Every row comes from one small tree of marks. Brackets hold a mark, then the marks that hang from it, in alphabetical order. Every link used is in the known rows. Which tree was each row made from?
In the rows, zero is written as 128.
Known rows
[golit [tabub [fazor fono somuk zezo]]]: [112 134 128 169 165 107  76 115  80 173  93 147 116 119 114  92 202 144
 139 120  96 163]
[fono [pimuk somuk tabub]]: [129 142 133 142 127  97  93 146  74 173 111 146  81 127 141  71 165 130
 132 116 127 143]
[zezo pimuk]: [120 133 130 131 142 121 123 132 115 134 149 115 121 122 135  89 128 137
 144 111 122 158]
[pimuk [somuk fazor] tabub]: [131 126 109 147 121  99 138 151  55 169 120 158 103 138 128  95 177 132
 136 125 106 151]
[zezo [fazor fono]]: [115 111 113 123 141  98 111 138  83 119 121  90 116 122 127 115 153 151
 141 101  90 171]
[fazor fono [somuk golit pimuk] zezo]: [ 90 141 157 203 178  85 131 121  94 117  92 157 157 120 104 117 220 141
 118 136  90 181]
[tabub [fazor [zezo golit]]]: [114 101 146 142 185 102 102 105 117 121 128 140 119 130 126 108 163 149
 137 133 114 177]
[pimuk fono [somuk golit] tabub]: [ 82 123 139 152 125  49 132 183  43 146 120 143  99 151 139 119 192 129
 126 133  97 140]
[golit [tabub fazor]]: [127 120 109 134 140 109 120 106  91 176 118 160  89 137 135  95 131 134
 144 126 116 156]
[zezo fazor]: [134 104 108 118 140 105 128 123  99 138 142 106 109 126 125 100 131 146
 145 112 110 167]
[fono [pimuk [somuk fazor golit]]]: [134 126 129 148 157 100 156 109  66 172 107 175 102 127 139  97 142 141
 121 119 128 170]
[pimuk fono]: [102 115 126 126 140  97 120 149  90 103 113 110 119 136 126 133 158 133
 138 121 101 130]
[golit [tabub [fazor [fono pimuk] zezo]]]: [113 124 133 149 159 100  72 111  91 158  84 154  98 112 137  87 172 151
 141 127 112 185]
[zezo fazor golit [pimuk tabub]]: [ 96 118 136 115 120  54 107 160  80 147 184  88  85 115 169  78 119 154
 150 126 117 213]
[pimuk fono [somuk golit] [tabub fazor]]: [ 87 108 134 146 144  67 122 163  36 160 117 166  96 142 145 114 188 143
 122 130 101 157]
[fono [pimuk somuk [tabub [fazor [zezo golit]]]]]: [116 125 157 145 164  86  67 132  76 171 116 156  83 117 148  68 180 149
 131 131 133 179]
[pimuk fono somuk [tabub [fazor zezo]]]: [103 105 138 145 156  95  74 171  58 148 111 147 117 121 128  98 223 152
 133 130 106 155]
[fono [pimuk [somuk [fazor [zezo golit]]] tabub]]: [119 128 146 152 144  75  99 140  66 164 112 154  92 120 145  81 181 146
 134 138 126 186]
[golit [tabub [fazor fono]]]: [110 125 112 139 139 101 103 120  77 160  99 146  96 134 136 108 151 139
 142 118  97 160]
[fono [pimuk [somuk golit] [tabub [fazor zezo]]]]: [118 119 150 162 163  88 101 123  75 180 106 187  89 123 140  70 183 148
 124 135 129 187]

Which tree is each row?
[115 113 130 160 147 106 125 124 107 131 112 184 122 115 132  87 173 143
 134 154 116 196] => [somuk [pimuk [tabub [fazor zezo]]]]
[ 93 122 146 149 162  85 118 138  90  99 123 113 141 110 136 119 173 160
 141 129  97 210] => [somuk [fazor fono [zezo golit pimuk]]]
[ 98 134 150 162 140  83  67 148 100 109  76 127 105 116 129  93 206 142
 137 130  98 178] => [fazor [fono [pimuk tabub]] zezo]
[ 84 123 120 174 120  56 196 136  58 117  92 193 117 133 148 132 163 140
 122 157  83 218] => [somuk [fazor fono] golit [pimuk tabub]]
[119 128 123 118 148 111  92 160  62 158 156  80 127  98 140  82 159 164
 141  83 111 182] => [zezo [fazor fono] [pimuk somuk]]
[131 120 123 162 137  97 123 152  70 160 113 160 119 130 116  89 207 138
 137 135 108 166] => [pimuk [somuk [fazor zezo]] tabub]
[102 149 153 174 173 120  70 140 101 128 116 101 155 103 107  87 217 148
 136 103  97 165] => [fazor fono somuk [zezo pimuk]]
[ 87 148 163 196 156  65  83 133  79 140  77 148 108 122 121  91 228 140
 123 130  91 181] => [fazor [fono [pimuk tabub]] [somuk golit] zezo]
[ 81 142 151 125 135  55  93 178  49 170 165  97 101 124 166 100 145 144
 145 120 125 157] => [zezo [golit tabub] [pimuk fono somuk]]
[113 115 142 144 163  95 135 123 106 119 144 129 135 115 135 103 151 154
 143 138 117 205] => [somuk [fazor [zezo golit pimuk]]]
[101 128 110 158 114  88 159 144  65 115  89 169 122 119 143 120 168 143
 132 145  87 199] => [somuk [fazor fono] [pimuk tabub]]
[116 119 118 148 133 108 138 124  94 140 117 182 108 123 143  93 146 139
 132 145 115 184] => [somuk [pimuk [tabub fazor]]]
[107 106 121 102 140 102 109 158  79 131 162  81 122  99 150  96 131 165
 147 109 115 191] => [zezo fazor [pimuk fono]]
[ 91 126 133 147 136  57 137 162  46 169 122 144 104 149 134 124 170 131
 130 127 109 135] => [pimuk fono [somuk [golit tabub]]]
[ 90 129 141 151 148  69 114 140  79 128 123 122 125 113 145 111 167 156
 147 136 100 215] => [somuk [fazor fono [zezo [golit tabub] pimuk]]]
[101 120 120 143 132  97  99 141  78 130  98 144  95 135 137 106 174 140
 135 120  86 165] => [pimuk [tabub [fazor fono]]]
[ 89 131 169 151 168  69  70 132 106  94  94 105 114 120 134 114 183 150
 134 127 104 179] => [fazor [fono pimuk] [zezo golit]]
[115 124 124 125 148 118 127 161  53 148 142 121 136 106 142 104 158 154
 136 109 119 163] => [zezo [pimuk fono [somuk fazor]]]
[114 117 108 156 126  69 196 106  74 166 115 183  95 152 137 121 126 130
 137 147 104 184] => [somuk fazor [golit tabub]]
[100 127 141 153 149  64 103 122  75 132  88 137 103 116 144 113 169 153
 141 140 103 205] => [somuk [fazor [fono pimuk] [zezo [golit tabub]]]]
[123 140 137 151 140  78 128 120  71 194 113 165  81 136 143  85 141 130
 129 121 134 153] => [fono [pimuk [somuk [golit tabub]]]]
